Each row comes from the steps of one walk. Every step used is in the known rows, and no mark comes twice. Write the walk behind each row, first mark first.
In the rows, zero is written as 128.
Known rows
vute, lunal, tepabok, rokog, butum: [129, 144, 123, 121, 113, 132, 136, 132, 147, 128, 144, 129, 101, 116, 118,
 128, 150, 125, 135, 105, 134, 127, 120, 163, 112, 115, 147, 138, 148, 126,
 153, 141, 123, 132]
vubag, guvigom, lunal, vute, rokog, butum: [147, 145, 116, 143, 127, 137, 124, 127, 137, 143, 104, 139, 113, 153, 165,
 122, 117, 121, 123, 120, 116, 152, 174, 119, 117, 141, 120, 111, 120, 128,
 138, 135, 145,  98]
guvigom, lunal, tepabok, rokog, vute, budolop: [124, 137, 115, 119,  87, 140, 152, 117, 118, 120, 114, 104, 134, 108, 120,
 145, 137, 131, 131,  85, 116, 111, 135, 136, 103, 133, 122, 138, 127, 133,
 153, 121, 111, 104]
guvigom, lunal, vute, rokog, butum, budolop: [123, 126, 127, 133, 123, 135, 133, 146, 137, 127, 138, 114, 134, 131, 154,
 124, 130, 114, 143, 104, 106, 103, 134, 130, 109, 143, 132, 126, 112, 121,
 147, 128, 142,  70]
budolop, tepabok, rokog, vute, lunal, guvigom: [143, 152, 120, 144, 128, 162, 113, 111, 119, 121, 146, 135, 102, 104, 116,
 137, 175, 143, 121, 110, 120, 145, 122, 151,  83, 125, 125, 139, 152, 100,
 139, 123, 119, 149]
tepabok, rokog: [155, 118, 118, 117, 127, 141, 128, 128, 127, 137, 140, 140, 103, 116, 158,
 132, 137, 136, 102, 117, 123, 133, 122,  96, 127, 150, 140, 120, 141, 133,
 127, 148, 130, 113]
vubag, butum, budolop, vute, lunal: [108, 108, 140, 136, 145,  93, 128,  96, 144, 141, 162, 115, 144, 137, 134,
 122, 123, 117, 142, 126, 127, 125, 121, 125, 114, 118, 124, 127, 126, 104,
 106, 121, 130, 130]
budolop, vavim, vubag: [143, 112, 141, 101, 158, 128, 138, 130,  96, 128, 102, 153, 136, 151, 100,
 122, 126, 134, 123, 141, 166, 118, 129, 132, 181, 122, 128, 124, 127, 142,
 108, 140, 135, 113]
lunal, vute, budolop, vavim, vubag, butum, rokog: [124,  83, 167, 123, 168, 123, 106, 157, 122, 126, 151, 132, 137, 141, 118,
 106, 111, 120, 134, 145, 140,  95, 100, 111, 160, 115, 107, 123, 108, 133,
 115, 120, 142, 112]
vubag, guvigom, lunal, tepabok, rokog, vute, budolop: [141, 152, 115, 138,  88, 134, 136, 110, 126, 136,  90, 133, 118, 134, 140,
 138, 120, 129, 117, 110, 121, 152, 164, 129, 117, 134, 105, 120, 125, 136,
 138, 130, 124, 125]
lunal, vute, budolop, butum, vubag: [112,  99, 132, 136, 157, 130,  83, 171, 134, 133, 159, 132, 148, 135, 114,
  98, 122, 124, 130, 145, 122, 121,  87, 112, 133, 120, 126, 137, 107, 127,
 130, 113, 137, 134]
guvigom, lunal, vute, rokog, butum, vubag: [128, 130, 122, 129, 133, 143, 125, 141, 128, 124, 131, 119, 131, 136, 149,
 128, 131, 121, 138, 100, 106, 117, 132, 127, 104, 138, 125, 128, 111, 120,
 149, 126, 141,  80]
vavim, budolop, tepabok: [125, 135, 113, 129, 136, 125, 113, 128, 138, 128,  99, 120, 124, 138, 115,
 125, 103, 143, 122, 134, 132, 127, 146, 123, 112, 129, 147, 127, 134, 145,
 125, 123, 132, 135]
vute, rokog: [153, 120, 122, 124, 116, 149, 140, 149, 132, 131, 142, 144, 119, 116, 156,
 116, 130, 115,  99, 111, 129, 126, 146, 101, 135, 133, 138, 102, 137, 149,
 115, 145, 145,  98]
tepabok, rokog, vute: [147, 121, 129, 106, 122, 148, 132, 118, 123, 126, 152, 136, 107, 119, 148,
 130, 152, 137, 104, 128, 129, 143, 117,  86, 139, 154, 132, 123, 147, 132,
 129, 140, 116, 136]
guvigom, lunal, tepabok, budolop: [117, 145, 110, 127, 104, 118, 152, 115, 131, 130, 101,  96, 138, 117, 116,
 153, 126, 125, 143,  86, 117, 114, 135, 134,  98, 135, 147, 136, 124, 135,
 151, 118, 122,  97]
vavim, vubag, guvigom, lunal, vute, rokog: [139, 111, 117, 119, 110, 131, 127, 117, 116, 129,  97, 152, 111, 164, 120,
 143,  92, 133, 109, 152, 136, 162, 169, 126, 128, 134, 121, 114, 134, 130,
 122, 133, 162, 100]
vavim, vubag, butum, rokog, vute, budolop, tepabok: [123,  81, 133, 115, 138, 125, 125,  88, 106, 118, 141, 123, 112, 119, 117,
 160,  96, 133, 118, 163, 156, 129, 150, 126, 105, 116, 109, 128, 143, 111,
  89, 119, 136, 135]
rokog, vute, budolop, vavim, vubag, butum: [118, 100, 140, 113, 126, 129, 132, 124, 113, 121, 153, 120, 145, 127, 122,
 115, 142, 125, 126, 144, 166, 122, 120, 103, 169, 122, 106, 132, 123, 137,
  98, 121, 119, 151]
guvigom, lunal, tepabok: [126, 146, 100, 115, 101, 127, 154, 118, 116, 127,  91, 105, 140, 126,  98,
 132, 133, 134, 143,  80, 117, 113, 145, 135, 101, 126, 137, 135, 132, 138,
 160, 118, 116,  87]
guvigom, lunal, vute, rokog, butum: [130, 125, 119, 129, 135, 146, 134, 144, 133, 130, 136, 113, 129, 136, 153,
 121, 134, 119, 140,  98, 110, 111, 143, 120, 108, 140, 137, 126, 117, 124,
 151, 125, 144,  67]
guvigom, lunal, vute, budolop, butum, vubag, vavim: [124, 124, 122, 152, 123, 136, 115, 151, 121, 129, 134, 116, 148, 128, 144,
 127, 136, 124, 145, 108, 104, 115, 108, 136, 107, 132, 117, 142, 101, 109,
 143, 113, 146,  94]
rokog, vute, lunal, tepabok: [119, 148, 128, 103, 107, 133, 139, 120, 132, 115, 145, 121, 127, 139,  85,
 105, 170, 129, 143, 117, 144, 147, 110, 121, 146, 118, 136, 136, 153, 136,
 151, 121, 112, 150]
lunal, tepabok, budolop, vute, rokog, butum, vubag: [ 99, 130, 141, 129, 136, 105, 139, 124, 131, 120, 121, 116, 154, 121,  82,
 152, 104, 119, 122, 146, 116, 125, 118, 143, 128, 120, 138, 124, 129, 140,
 129, 113,  99, 180]
vavim, budolop, butum, rokog, vute, lunal: [130, 125, 146, 125, 142, 145, 119, 115, 158, 124, 144, 125, 117, 124, 163,
 137, 110, 130, 117, 143, 144, 136, 144, 127, 131, 131, 150, 133, 121, 130,
 119, 127, 128, 142]
vubag, vavim, budolop, vute, rokog: [149, 120, 148, 154, 122, 116, 149, 157, 121, 129, 115, 143, 145, 151, 146,
 118, 121, 130, 118, 156, 109, 129, 133, 121, 173, 134, 124, 103, 132, 135,
 112, 122, 150, 136]
vute, lunal, tepabok, budolop, vavim: [120, 151, 140, 128, 121, 117, 135, 134, 151, 131, 136, 126, 121, 124, 105,
 129, 150, 115, 144,  99, 144, 125, 100, 161, 132, 110, 153, 136, 134, 130,
 144, 136, 135, 133]
butum, rokog, vute, budolop, tepabok: [147, 127, 154, 131, 120, 145, 129, 122, 115, 106, 152, 116, 126,  93, 143,
 130, 140, 125, 129, 135, 131, 111, 118, 115, 129, 129, 100, 122, 132, 123,
 111, 131, 116, 138]
budolop, tepabok: [136, 144,  97, 139, 146, 137, 111, 126, 107, 132, 115, 123, 129, 117,  88,
 121, 146, 138, 131, 122, 123, 133, 130, 136,  83, 120, 141, 131, 151, 119,
 128, 122, 127, 129]
butum, rokog, vute, lunal, tepabok, budolop: [140, 143, 169, 119, 119, 135, 142, 110, 135, 106, 154, 118, 112, 105, 138,
 142, 145, 118, 137, 124, 133, 123, 109, 123, 136, 131, 122, 123, 139, 123,
 129, 134, 118, 140]
tepabok, lunal, vute, rokog, butum, vubag: [ 95, 122, 136, 110, 139, 152, 117, 152, 140, 128, 153, 136, 117, 121, 138,
 118, 122, 124, 140, 137, 100, 137, 106, 105, 135, 129, 133, 134, 118, 131,
 161, 135, 131, 120]
guvigom, lunal, vute: [130, 131, 113, 123, 132, 134, 127, 138, 127, 131, 120, 110, 139, 152, 125,
 110, 141, 131, 151,  91, 110, 120, 125, 109, 113, 138, 139, 134, 121, 126,
 160, 119, 145,  65]
vubag, butum, rokog, vute, budolop, tepabok, lunal: [121, 106, 149, 125, 151, 138, 129,  83, 124, 127, 167, 105, 110,  91, 159,
 147, 126, 121, 135, 123, 135, 119, 138, 104,  94, 115, 105, 129, 132, 107,
 104, 120, 114, 135]
budolop, vute, lunal, guvigom: [130, 141, 131, 150, 128, 128, 130, 128, 143, 129, 147, 132, 161, 168, 105,
  84, 170, 146, 149, 106, 113, 159, 117, 146, 153, 103, 126, 137, 134, 107,
 145, 113, 143, 136]
vavim, budolop, butum, rokog: [135, 117, 136, 125, 151, 138, 119, 119, 152, 130, 128, 126, 121, 122, 163,
 138,  93, 133, 110, 146, 139, 126, 152, 119, 129, 134, 153, 127, 119, 138,
 114, 127, 126, 132]
lunal, tepabok: [123, 134, 111,  99, 120, 114, 145, 133, 115, 125,  93, 124, 137, 130,  55,
 113, 122, 137, 127, 117, 129, 115, 130, 121, 131, 113, 143, 123, 151, 163,
 150, 118,  99, 134]
vavim, budolop: [129, 122, 116, 113, 124, 115, 125, 136, 152, 133, 102, 124, 124, 150, 137,
 113,  97, 141, 119, 131, 140, 126, 145,  93, 149, 137, 151, 120, 126, 162,
 125, 132, 136, 121]
rokog, butum, vubag, vavim, budolop: [125, 132, 109, 140, 145, 106, 120, 143, 122, 127, 117, 130, 120, 121, 156,
 136, 113, 131, 127, 170, 128, 120, 134, 135, 131, 138, 120, 128, 122, 126,
 110, 133, 112, 167]

Which walk is each row?
[118, 119, 140, 101, 129, 118, 149, 124, 114, 118, 110, 136, 117, 109,  88,
 153, 107, 129, 113, 151, 134,  98, 132, 159, 134, 128, 130, 126, 140, 146,
 133, 134,  85, 153] -> lunal, tepabok, rokog, butum, budolop, vavim, vubag
[141, 144, 129, 160, 112, 126, 140, 151, 123, 130, 102, 144, 114, 122, 141,
 130, 137, 141, 131, 141, 107, 125, 131, 137, 137, 127, 123, 123, 133, 127,
 132, 118, 139, 141] -> vubag, vavim, budolop, tepabok, lunal, guvigom
[155, 157,  99, 143, 106, 128, 130, 112, 130, 149,  83, 136, 118, 152, 156,
 123, 124, 132, 124, 104, 122, 162, 171, 114, 116, 139, 121, 116, 126, 131,
 134, 136, 146,  97] -> vubag, guvigom, lunal
[122, 129, 127, 147, 114, 148, 139, 147, 147, 126, 158, 139, 108,  81, 177,
 136, 131, 111, 114, 135, 115, 107, 153, 151, 111, 130, 126, 119, 123, 125,
 118, 144, 122, 126] -> vute, rokog, butum, budolop, tepabok, lunal, guvigom
[125, 120, 135, 123, 104, 136, 134, 128, 112, 121, 131, 126, 144, 134, 129,
 118, 142, 126, 127, 138, 156, 133, 130, 116, 169, 129, 100, 132, 117, 136,
 109, 126, 125, 141] -> rokog, vute, budolop, vavim, vubag, guvigom, lunal
[112, 119, 135, 150, 148, 100, 126, 124, 148, 140, 148, 107, 162, 142, 133,
 134, 124, 122, 132, 144, 118, 147, 104, 102, 147, 142, 158, 126, 121, 120,
 109, 119, 144, 148] -> tepabok, budolop, vute
[149, 141, 141, 156, 115, 129, 136, 145, 121, 124, 123, 142, 110, 127, 146,
 138, 143, 132, 124, 149, 118, 131, 120, 142, 137, 136, 127, 119, 142, 119,
 122, 127, 142, 149] -> vubag, vavim, budolop, tepabok, rokog, vute, lunal
[108, 132, 123, 116, 122, 101, 142, 129, 135, 130, 107, 113, 135, 115,  79,
 143, 113, 123, 126, 126, 130, 117, 116, 119, 127, 125, 157, 126, 139, 155,
 137, 118, 107, 149] -> lunal, tepabok, budolop
[ 88, 109, 128, 122, 135, 150, 109, 160, 145, 139, 164, 123, 132, 116, 133,
 106, 129, 128, 148, 136, 107, 133,  96, 104, 135, 121, 141, 149, 113, 127,
 158, 124, 138, 118] -> tepabok, lunal, vute, budolop, butum
[124, 148, 143, 124, 116, 125, 138, 134, 146, 125, 143, 136, 108, 113, 119,
 133, 149, 117, 138, 110, 136, 111, 107, 182, 128, 116, 137, 137, 136, 124,
 147, 147, 118, 135] -> vute, lunal, tepabok, rokog, butum, budolop, vavim
[111, 127, 140, 139, 114,  89, 131, 138, 133, 127, 135, 126, 177, 148, 100,
 103, 126, 124, 141, 151, 104, 121,  95, 133, 155, 135, 125, 123, 120, 121,
 119, 127, 127, 136] -> butum, budolop, vute
[138,  99, 161, 119, 162, 128, 135,  88, 121, 129, 160, 113, 118, 105, 166,
 137, 127, 117, 127, 120, 152, 107, 138,  97, 128, 118, 101, 119, 125, 120,
  92, 124, 114, 128] -> vubag, butum, rokog, vute, budolop, vavim
[138, 119, 110, 114,  99, 125, 137, 101, 110, 128,  82, 148, 106, 152, 108,
 158,  91, 141, 107, 148, 137, 160, 171, 138, 120, 134, 121, 121, 143, 131,
 126, 133, 144, 116] -> vavim, vubag, guvigom, lunal, tepabok, rokog
[123, 137, 117, 134, 136, 132, 105, 112, 148, 135, 101, 134, 128, 140, 155,
 145,  87, 136, 108, 138, 132, 153, 153, 130, 115, 135, 139, 135, 106, 132,
 121, 124, 130, 146] -> vavim, budolop, butum, vubag, guvigom, lunal
[145, 157, 112, 143,  99, 134, 127, 138, 163, 134, 144, 142, 102, 132, 143,
  95, 182, 138, 144,  76, 136, 140, 121, 146, 129, 106, 135, 141, 136, 118,
 152, 131, 149, 110] -> vute, lunal, guvigom
[126, 117,  99, 159, 109, 128, 104, 159, 122, 134, 140, 113, 144,  95, 122,
 114, 133, 128, 128, 124, 131, 109, 116, 136, 102, 115, 117, 136, 123, 127,
 106, 125, 139, 132] -> vute, budolop, tepabok
[145, 147, 120, 139, 119, 106, 116, 146,  98, 123,  99, 156, 135, 133, 119,
 131, 133, 135, 122, 140, 110, 140,  89, 121, 138, 133, 100, 123, 126, 124,
 119, 130, 131, 155] -> butum, vubag, vavim
[127, 128, 117, 132, 144, 135, 113, 123, 142, 128, 116, 122, 107, 121, 144,
 143,  99, 141, 113, 143, 130, 123, 153, 133, 103, 139, 146, 128, 133, 135,
 121, 132, 123, 145] -> vavim, budolop, tepabok, rokog, butum
[136, 166, 120, 125, 102, 126, 112, 100, 109, 120,  82, 150, 125, 140, 118,
 151, 116, 137, 111, 119, 112, 168, 124, 131, 112, 136,  88, 128, 119, 126,
 139, 132, 112, 162] -> butum, vubag, guvigom, lunal, tepabok, rokog, vute
[128, 140,  97, 134, 149, 113, 107, 125, 127, 135, 111, 135, 116, 129, 153,
 131, 112, 130, 123, 160, 133, 143, 149, 129, 120, 136, 116, 127, 124, 126,
 113, 139, 110, 166] -> rokog, butum, vubag, guvigom
[140, 108, 168, 102, 166, 133, 141,  99, 103, 122, 131, 145, 121, 140, 122,
 138, 131, 125, 129, 137, 174, 120, 131, 139, 167, 114, 113, 126, 127, 121,
 101, 137, 131, 123] -> budolop, vavim, vubag, butum, rokog, vute, lunal
[114, 141, 110, 132, 114, 128, 147, 110, 132, 133, 112,  98, 140, 109, 121,
 158, 127, 122, 139,  93, 118, 119, 139, 144,  87, 132, 154, 142, 122, 125,
 148, 114, 119, 104] -> guvigom, lunal, tepabok, budolop, butum
[136, 131, 114, 147, 157, 138, 105, 129, 110, 137, 137, 150, 139, 112, 135,
 141, 137, 129, 111, 152, 122, 152, 112, 141, 111, 127, 135, 138, 122, 104,
 112, 119, 123, 161] -> budolop, butum, vubag, vavim
[121, 132, 126, 142, 130, 141, 128, 141, 131, 124, 138, 113, 133, 124, 143,
 131, 133, 114, 143, 105, 102, 104, 134, 144,  91, 139, 129, 129, 114, 112,
 147, 125, 139,  76] -> guvigom, lunal, vute, rokog, butum, budolop, tepabok
[143, 129, 143, 108, 143, 128, 144, 115,  95, 129,  74, 155, 133, 156,  95,
 137, 114, 133, 121, 135, 160, 129, 151, 151, 169, 120, 114, 121, 123, 142,
 120, 136, 128, 117] -> budolop, vavim, vubag, guvigom, lunal, tepabok
[117, 127, 146, 124, 126, 120, 131, 124, 154, 123, 120, 124, 144, 166, 113,
 117, 105, 142, 126, 132, 122, 141, 131, 136, 153, 122, 141, 128, 128, 140,
 139, 122, 133, 147] -> vavim, budolop, vute, lunal, tepabok, rokog
[127, 144, 123, 111, 112, 136, 131, 123, 136, 121, 158, 122, 124, 143, 116,
  99, 178, 129, 143, 118, 146, 154, 109, 108, 148, 128, 139, 136, 148, 127,
 139, 129, 130, 138] -> rokog, vute, lunal
[133, 116, 125, 135, 120, 132, 141, 153, 144, 129, 158, 136, 117,  98, 179,
 129, 119, 102, 107, 144, 127, 102, 152, 130, 129, 141, 135, 107, 126, 138,
 102, 152, 128, 116] -> vute, rokog, butum, budolop
[125, 119, 137, 119, 119, 134, 131, 143, 116, 121, 149, 121, 152, 124, 124,
  99, 157, 125, 130, 134, 156, 119, 108, 100, 178, 127, 110, 132, 121, 145,
 110, 125, 117, 148] -> rokog, vute, budolop, vavim
[127, 128, 106, 133, 161, 142,  96, 120, 120, 137, 139, 142, 140, 114, 127,
 135, 130, 132, 111, 140, 129, 156, 117, 132, 103, 125, 143, 144, 122, 110,
 117, 120, 117, 157] -> budolop, butum, vubag
[136, 154, 129, 139, 121, 120,  96, 128, 112, 128,  85, 153, 140, 149, 131,
 131, 112, 129, 123, 119, 118, 151, 110, 134, 130, 128,  80, 129,  95, 124,
 127, 134, 134, 142] -> butum, vubag, guvigom, lunal, vute, budolop, vavim
[117, 131, 139, 134, 142, 126, 135, 123, 132, 126, 149, 121, 159, 156,  92,
 108, 147, 135, 143, 130, 112, 147, 120, 161, 140, 109, 134, 135, 142, 111,
 145, 119, 123, 154] -> budolop, vute, lunal, tepabok, rokog, butum
[124, 101, 150, 126, 159, 125, 104, 180, 128, 133, 144, 133, 151, 147, 110,
  83, 130, 121, 138, 132, 133,  99,  88, 104, 170, 120, 121, 126, 107, 145,
 130, 122, 140, 111] -> lunal, vute, budolop, vavim
[ 90, 105, 142, 109, 131, 141, 117, 160, 131, 131, 146, 131, 132, 129, 117,
 110, 121, 130, 150, 142, 118, 124,  93, 110, 159, 120, 128, 143, 111, 135,
 153, 130, 142, 112] -> tepabok, lunal, vute, budolop, vavim, vubag
[133,  82, 129, 103, 144, 116, 134,  88, 111, 125, 130, 131, 105, 132, 124,
 155,  91, 135, 116, 156, 154, 132, 156, 111, 116, 123, 123, 120, 146, 120,
  95, 127, 141, 114] -> vavim, vubag, butum, rokog
[119, 122, 127, 133, 144, 100, 132, 135, 132, 134, 123, 135, 125, 122, 151,
 133, 110, 115, 131, 180, 148, 104, 147, 155, 150, 139, 127, 125, 117, 127,
  99, 147, 111, 144] -> rokog, butum, budolop, vavim, vubag, guvigom
[121, 131,  96, 126, 152, 112, 111, 133, 125, 128, 126, 124, 123, 119, 142,
 128, 120, 131, 129, 154, 133, 125, 133, 127, 117, 135, 126, 135, 125, 126,
 115, 136, 106, 157] -> rokog, butum, vubag
[121, 141, 113, 124,  97, 128, 154, 115, 125, 124, 109, 107, 127, 106, 128,
 154, 126, 127, 135,  97, 110,  99, 143, 154,  92, 140, 132, 137, 125, 127,
 153, 129, 105, 100] -> guvigom, lunal, tepabok, rokog, butum, budolop
[140, 147, 119, 137, 134, 159, 111, 112, 113, 123, 148, 129, 108, 106, 112,
 140, 165, 136, 121, 120, 122, 146, 118, 145,  82, 130, 133, 135, 155, 102,
 134, 130, 122, 147] -> budolop, tepabok, rokog, vute, lunal
[121, 148, 140, 128, 114, 116, 133, 123, 147, 131, 122, 138, 113, 136, 103,
 142, 132, 117, 137, 117, 150, 141, 117, 169, 135, 111, 145, 132, 134, 127,
 138, 138, 143, 139] -> vute, lunal, tepabok, budolop, vavim, vubag, guvigom
[104, 137, 148, 140, 102,  90, 135, 137, 142, 123, 140, 127, 171, 146,  85,
 106, 133, 120, 149, 140, 105, 121,  89, 163, 146, 122, 127, 130, 125, 118,
 134, 127, 126, 142] -> butum, budolop, vute, lunal, tepabok
[151, 128, 128, 146, 116, 108, 144, 159, 123, 134, 103, 141, 123, 141, 148,
 120, 123, 134, 122, 150, 121, 120, 129, 110, 163, 139, 133, 109, 135, 143,
 117, 128, 146, 128] -> vubag, vavim, budolop
[139, 105, 148, 111, 161, 125, 137,  77, 125, 129, 156, 111, 110, 114, 158,
 137, 127, 123, 127, 121, 143, 123, 146,  84, 114, 124, 115, 117, 140, 119,
 102, 122, 113, 124] -> vubag, butum, rokog, vute
